Each row comes from the steps of one path. Every step used is in the known rows, and no mark comes twice. Write the path behind each row, first mark first.
(in the rows, 128 means zero)
Known rows:
bepa -> delo -> gular -> funati -> zedot: [101 152 199  97 138 118  48 128 136 164 132 109 142 126 140 141 150 131
 104  86  84 120 130 184  98 128 127 107 158 166  81 158 120 112 165 124
 129]
gular -> naze -> bepa -> delo -> bonad -> dodid: [109 177 169 112 132  63 169 160 134 102 146 152 140  93  89  96 168 150
 129 145 153 173 110 163  61 105 142  68 158 128 167 104 137 103 170 131
 156]
funati -> gular -> delo -> bonad: [108 128 154 141 172 123 100 161  85 168 148  88 136 101 165 135 111 117
 163 175 110 116  70 171  96  72 114 123 102 153 121 124 154 121 124 116
 124]
dodid -> bonad: [109 121 133 154 116 106 140 110 118 149 150 131 115  94 171 128 147 151
 121 173  91 106  82 168  94 107  89 177 150 136 150  82 129  98 123  99
 169]
delo -> gular -> naze -> bepa: [ 78 149 156 139 103  85 127 122 104 160 141 141 156 148  92 114 143 103
 189 155 129 167  93 121  74 165 109  83 169 135 122 165 113  57 149 136
 125]
delo -> dodid -> bonad: [127 101 136 125 114 116 143 142 138 109 141 165  81  97 157 140 138 124
 118 170  68 119  74 159  97  81  90 147 147  95 137  93 115 125 121 123
 146]
naze -> bepa -> funati -> gular: [122 149 160 123 132  51 122  65 121 200 163 104 154  75 111 121 134 151
 150 190 144 153  88 179  46 110 165 145 133 160  92 138  68  78 145 127
 122]
bepa -> gular: [140 130 160 164 134 111  96 140  95 193 167 130 104 142 166 109  67 154
 138 158 124  90 126 171 106 135  90 121 140 144  92 101 143 110 138 104
 118]
delo -> bepa -> funati: [123 135 138 139 112 105 140 125 148 172 169 120 160 128 125 166 112 123
 130 165 127 134 159 184  82 105 161 178 131 133 127  83  93 105 121 150
 126]
mabab -> bonad -> delo -> bepa -> naze: [120 117 144 111 123 100 162 119 116 183 173 147 113  97 130 143 108 138
 120 117 132 107 109 160 116 127 193 142  90 172 124  38  91 176 157  99
 113]
naze -> bepa -> delo -> dodid -> bonad: [112 122 163 110 124  97 156 128 145  64 160 183 104  84 115 137 187 142
 108 142  68 159  32 155  66  88 137 132 145 127 137 104  95  99 165 121
 155]
funati -> gular -> naze -> bepa -> delo -> dodid: [108 182 200  89 177 102 113 147  84 108 159 132 112  80  98  98 169 161
 154 151 115 187  34 152  32 116 132  56 114 124 113 168  96  93 185 140
 115]
bonad -> delo -> gular: [155 121 127 128 130 108 117 102 131 205 138 140 119 147 128 157 107 122
 135 140 107 114  92 169 142 162 144 130 152 118  98 107 104 119 152  72
 118]
gular -> delo -> bonad: [107 130 132 148 136 125 108 179 101 131 138 110 152 131 155 159 105 101
 144 186 104 101  93 156 118  87  90 137 122 139 147 100 164 131 105 126
 130]
bepa -> gular -> naze: [111 165 160 174 152 105  85 169  70 175 167 125 104 131 148  87  82 153
 153 160 138  95 128 162  83 150  55  95 162 141 121 145 159 102 161 124
 117]
bepa -> delo -> bonad -> dodid: [155 153 160 113 137 111 160 165 151 140 145 151 115 101 148 122 122 157
  96 146 105 120 126 202  95  91 159 108 129 116 139  57 134 135 143  99
 138]
naze -> bepa -> delo -> bonad -> dodid: [138 141 166 113 113  69 184 129 165 113 146 166 142  99 111 108 154 160
 118 144 135 164 107 174  85  94 171 100 138 137 136  71 120 105 144 109
 150]
bonad -> dodid -> delo: [182 181 129 108 112 109 160 118 119 173 146 109 127  74 163 144 151 203
  91 162  98 127 104 160 118 117 121 149 174  88 132  87 142 120 138 110
 157]
naze -> bepa: [121 139 155 136  94  76 138  90 106 154 147 145 166 124 131 122 133 154
 157 180 137 157  81 124  87 133 119 127 138 138 122 109 110  74 116 122
 144]
dodid -> bonad -> delo: [148 129 102 142 136  80 140  77 124 152 149 130 101  94 154 136 142 158
 101 161 105  98  70 161 135 122 117 187 161 132 160  62 131 133 149  70
 171]
mabab -> bonad -> delo -> gular: [134  99 141 122 136 108 108  97 107 219 129 143 108 134 106 140 124 116
 141 146  80 111  73 152 118 160 151 120 140 152 117  79  99 141 172  69
 106]
bonad -> delo -> gular -> funati -> bepa: [149 119 139 136 125  75 109  83 112 195 106 120 164 125  81 128 163 129
 164  94  99 153 101 154 160 142 154 114 156 146 100 121 130  95 141 117
 172]
dodid -> delo -> gular -> naze -> bepa -> funati: [ 86 165 125 124 130  72 119 128 118 182 172 114 165  77  72 169 180 112
 137 155 127 143  88 170  63 159 137 135 198 127 130 179  89  64 197 157
 136]
bonad -> delo: [163 158 125 132 136  93 120  88 108 178 148 125 128 123 149 144 103 164
 125 171 123 103  90 161 131 141 125 147 138 118 127  74 120 136 130  79
 138]
mabab -> bonad -> delo: [148 130 144 120 142  96 109  89  87 190 139 129 115 111 122 130 124 155
 119 169  97 103  68 137 110 132 134 136 121 146 148  57 117 163 149  77
 129]
mabab -> bonad -> dodid: [149 144 167 110 100  91 144 104 104 192 128 126 115  99 125  99 137 172
 123 190  82 135 122 134  91  98 131 109 144 123 139  56 127 149 128 104
 117]
gular -> delo -> bepa -> funati -> zedot: [105 168 160 101 146  75  78 116 141 182 149  59 162 115 130 190 128 109
 108 141 107 102 140 149  95  71 155 193 174 148 120 120 136 135 141 159
 102]
gular -> delo -> dodid: [141 158 149 122 127 129  89 180  86 123 130 127 116 132 127 172 115 113
 132 197  68 117  76 129 122  82  90 115 139  99 121 122 142 140 102 139
  91]
naze -> bepa -> gular: [119 123 161 157 109  73 112 100 104 167 171 155 140 140 134  95  94 158
 160 152 140 133 100 147  93 148 113 117 147 162  96 124 130  75 142 123
 134]
mabab -> bonad -> dodid -> delo -> bepa: [149 120 150  99 108 125 191 114 128 163 153 107 140  98 135 143 192 192
 112 135  80 158 108 123 104 109 157 150 145 119 155  55 136 124 163 133
 157]
bepa -> funati -> gular: [140 158 153 125 158  95  99 101 112 227 164  92 123  73 145 136 104 153
 134 199 118 114 111 216  59 101 149 154 118 144  97 121  79 116 149 114
 111]
dodid -> bonad -> delo -> gular: [131  95 113 145 135  88 136  90 151 180 145 146  95 119 134 140 145 118
 117 130  83 102  75 180 145 138 136 165 174 131 130  93 111 117 169  60
 152]
funati -> bepa: [141 139 162 136 135  87 139  96  85 190 124  96 162 100 134 113 148 173
 160 147  91 136  77 156 112 107 125 133 126 134 119  80 141  82 113 125
 162]
gular -> delo -> bepa -> funati: [115 159 135 145 123 107 113 145 119 166 161  88 177 131 106 202 131 113
 128 179 103 118 135 163  96  86 155 187 147 140 135 107 122 118 114 160
 108]

Which path is each row?
[152 125 137 124 107  92 172 150 164 151 125 152 118 110 153 116  99 137
 133 169 122 130 143 167 116  93 126 106 144 104 136  60 140 129 109 102
 143]  delo -> bonad -> dodid
[124 116 106 135 118  87 190 104 161 145 184 141 106  85 156 156 131 143
 100 102 138  94 106 188 135 111 178 190 128 157 136  57 106 147 152  82
 161]  dodid -> bonad -> delo -> bepa -> naze
[126 126 171 138 120  89  86 161  91 120 150 158 107 138  95 141 106 108
 161 165 100 137  71 117 109 104 103  96 157 129  91 153 145 117 134 156
  84]  naze -> bepa -> gular -> delo -> dodid
[145 148 136 136 115  98 140 167 132 142 125 115 130 117 131 140 112 122
 127 181 111 122 122 147 128  66 117 113 154 118 146  81 171 145 108 119
 122]  gular -> delo -> bonad -> dodid
[ 90 105 154 167 136  75 105 163 108 130 163 142 139 136 124 120  94  97
 165 158 136 121  86 141 109 107 104 113 140 179 113 136 163  99 136 138
 126]  naze -> bepa -> gular -> delo -> bonad
[176 140 139 104 137 107 123 129 126 139 138 161  87 125 127 155 102 129
 125 167 107 118  79 149 141 121 126 118 136  80 116  81 102 159 126  94
 107]  bonad -> delo -> dodid
[135 142 160 147 112  84 109 102  84 166 109 100 188  99 115 112 162 156
 160 136  94 152 113 144 116 107 105 114 129 146 122 114 147  78  90 161
 184]  gular -> funati -> bepa
[106 132 158  93 129 118  57 110 128 172 135  91 155 102 166 160 167 137
 108  93  85 119 119 155 120 145  88 139 187 145  91 167 135  95 159 144
 160]  dodid -> delo -> gular -> funati -> zedot
[103 129 181 105 108  98  58 108 136 183 114 112 144 139 143 134 127 106
 133 106 106 126 152 149 116 132  99 104 174 156  79 161 125 107 138 132
 129]  delo -> gular -> funati -> zedot
[134  82 157 146 148 101 123 111 111 188 170 147 101 148 127 114 104 152
 141 111 116 114 112 141 123 144 156 139 118 172 116  61 131 146 181 100
 125]  mabab -> bonad -> delo -> bepa -> gular
[ 95 150 150 146 130 125 104 160  92 186 136 127 130 143 119 125 118 111
 167 161 109 129 117 155  88 154  85  87 161 125 123 154 127  83 146 120
 114]  delo -> gular -> naze
[125 113 116 121 151 143 146 164 123 141 165 129 144  91 189 162 132 147
 113 154 115 104  78 179 110 122  90 156 122 125 146  87 143 105 144 123
 173]  dodid -> delo -> bonad
[162 136 145 114 102  95 145 103 120 182 108  99 167  80  93 131 214 170
 132  90  65 170 111 158 149 119 148 107 190 114  95 133 150  75 147 149
 184]  bonad -> dodid -> delo -> gular -> funati -> bepa
[122 119 133  99 154  32 127  49 208 168 162  97 112  79 142 160 152 136
  72 102 126  98 127 181 113  88 174 237 188 148 153  70 107 145 194 106
 160]  dodid -> bonad -> delo -> bepa -> funati -> zedot
[110 158 169  88 125  21  95  56 162 185 153 105 151  77 125 139 126 126
 114 161 147 132 120 154  60 107 145 166 181 155 112 127  82 109 146 139
 120]  naze -> bepa -> funati -> zedot
[118 125 133 132 129 119 113 162 102  95 132 136  95  97 132 169 154 103
 117 188  43 108  52 137 115  55  80 151 162 102 152 110 145 145 114 126
 124]  gular -> delo -> dodid -> bonad
[169 129 145 134 120 115 169 140 137 161 185 114 116 117 159 132 141 203
 111  96 121 134 144 159 137 131 145 153 173 105 107  89 157  99 172 131
 153]  bonad -> dodid -> delo -> bepa -> gular
[ 87 189 145 131 121  51 113 118 110 165 161 125 166  88  75 135 130 122
 144 204 162 150 117 155  42 128 112 124 177 135 147 145 101  83 147 162
 124]  gular -> naze -> bepa -> funati
[108 111 195 132 117  90  73 121 142 153 155 111 137 151 169 113 110 145
 136  75 139 130 187 136 118 123  96 128 158 177  89 136 162 107 148 157
 146]  delo -> bepa -> gular -> funati -> zedot
[138  84 127 173 142  80 151 105 155 151 186 143  87 132 158 122 122 161
 122  93 123 109 110 172 139 128 142 185 157 154 131  73 146 122 180  85
 169]  dodid -> bonad -> delo -> bepa -> gular
[ 98 178 171 132 159 146  96 183  88 165 148 123 123 133 111 136 137 128
 137 142  87 122  97 192  69 155 119  89 149 129 128 146 122  94 184 112
 114]  bepa -> delo -> gular -> naze
[172 144 136 112 110 128 153 125 143 197 144 119 124 102 140 150 158 163
 108 137  76 130 110 165 132 139 142 128 191  90  97 110 125  97 163 103
 139]  bonad -> dodid -> delo -> gular
[129  99 167 163 123 123 135 147 123 172 184 136 133 164 167 121  82 149
 154 118 129 122 148 162 110 135 122 140 128 148  96 100 142  94 139 132
 129]  delo -> bepa -> gular
[102 123 164 133 103 103 118 134 108 199 125 124 161  91 102 126 132 107
 153  83  97 129 133 191 127 113 156  91 129 174  63 137 112  89 119 146
 135]  delo -> gular -> funati -> bepa -> naze
[163 146 142  96 117 113 150 110  92 186 145 109 115  64 139 133 173 201
  96 170  67 132  85 135  93 117 123 138 155 113 148  65 131 138 155 115
 148]  mabab -> bonad -> dodid -> delo
[116 156 174 108 109  87  61  93 114 156 127 100 147 109 170 124 127 150
 119 138 123 128 149 134 101 115  75 123 161 157 119 133 142 130 112 141
 144]  gular -> funati -> zedot
[105 120 173 171  84  76  87 108  97 143 159 160 158 140 112 101 115 144
 156 143 156 155 139 133 101 148  87  94 155 187  87 158 137  76 119 156
 158]  naze -> bepa -> gular -> funati
[128  89 127 140 124  70 129  65 134 175 110 125 141  92  85 124 207 130
 137  80  69 147  76 159 160 113 147 144 171 158 121 109 134  88 156 111
 206]  dodid -> bonad -> delo -> gular -> funati -> bepa
[ 77 152 145 132 119  58 109 119 129 188 149 136 155 112  53 136 134  83
 167 175 140 157 122 159  53 147 135 103 189 137 119 169  83  66 167 154
 109]  delo -> gular -> naze -> bepa -> funati
[105 130 111 150 151  86 121 113 130 160 145 131  94 113 114 126 155 115
 130 132  98 108  77 162 121 150 107 138 188 129 158 123 130 111 190  80
 153]  dodid -> bonad -> delo -> gular -> naze
[107 176 133 116 188 114 134 133  94 180 198  54 157  58 136 152 176 167
 136 143 141 145 102 192  55 119 143 164 139 133 140 154 109  85 200 162
 152]  dodid -> delo -> bepa -> funati -> gular -> naze
[106 134 144 128 156 106  96 125  82 206 128 128 105 129  83 120 132 114
 154 147  95 121  81 138  97 163 116  94 153 143 147 106 114 143 187  92
 111]  mabab -> bonad -> delo -> gular -> naze
[112 136 143 130  97 125 167 153 128 161 175 138 146 115 165 149  91 135
 133 120 145 106 142 182 104 111 162 141  93 150 101  73 108 121 119 126
 114]  delo -> bepa -> naze
[130 127 156 110 148 132 129 163 131  89 155 164  77  83 147 149 158 149
  85 156  43 110  50 197  82  78 114 141 133 107 138  85 109 133 155 113
 144]  bepa -> delo -> dodid -> bonad
[120 154 165 132 104  87 116 126  80 176 137 114 167  63 118 120 135 150
 143 126 115 117 128 182 118  96 133 105 105 174  98 111 127 110  99 153
 150]  gular -> funati -> bepa -> naze
[100 136 163 169 137 112 121 174  99 149 174 126 124 156 145 103  97 143
 170 125 151 125 150 149  91 149  88 112 146 139 127 129 162  87 163 141
 127]  delo -> bepa -> gular -> naze
[114 139 168  98 134  69 110  93 173 187 152  88 151 114 148 160 113 123
 104 130 133 116 160 168  86  87 157 193 160 137 118  96 103 126 147 144
 117]  delo -> bepa -> funati -> zedot
[121 120 170 110 143 101 120 139 113  79 115 150 121  64  98 127 217 157
 111 103  29 154  55 180  99  54 126 124 134 134 137 100 131 109 143 163
 190]  gular -> funati -> bepa -> delo -> dodid -> bonad
[ 98 168 155 130 161  98 124 132 113 188 172  82 143  96 114 125 129 139
 162 164 153 152 137 186  43 103 147 138 131 138 132 143  99  89 172 153
 120]  delo -> bepa -> funati -> gular -> naze
[ 90 129 146 133 161  62 112 125 118 171 161 101 161  72 100 144 133  97
 157 191 143 146  75 180  59  68 159 143 126 174 119 145 108 103 138 144
 118]  naze -> bepa -> funati -> gular -> delo -> bonad
[122 138 192 129 130  80  30 111 118 176 151 113 110 124 168 100  91 154
 121 109 129 101 169 157 111 124  69 113 167 174  88 150 160 124 145 140
 129]  bepa -> gular -> funati -> zedot
[154 164 134  98  95 117 203 146 150 154 182 111 130  65 165 160 141 181
  89 104 137 118 143 178 130 106 182 150 139 120 108  73 122 125 152 126
 143]  bonad -> dodid -> delo -> bepa -> naze
[ 69 161 165 133 157  90 137 175 110  92 161 152 155 105 109 109 153 132
 144 141 146 154  73 162  47 130 113  85 123 154 166 119 133  84 164 137
 158]  gular -> naze -> bepa -> delo -> bonad
[110 148 166 169 121  78  78 127  73 153 166 120 147 144 113 123 113 139
 164 170 125 124  80 121 106 123 106 123 161 165 100 141 161  90 127 140
 115]  naze -> bepa -> gular -> delo
[139 141 178  98 119 107 129 142 127  95 151 179 128 118 102 151 146 146
 127 157  94 158  55 155  70 111 149  97 121 113 109 113  87 111 145 132
 117]  naze -> bepa -> delo -> dodid
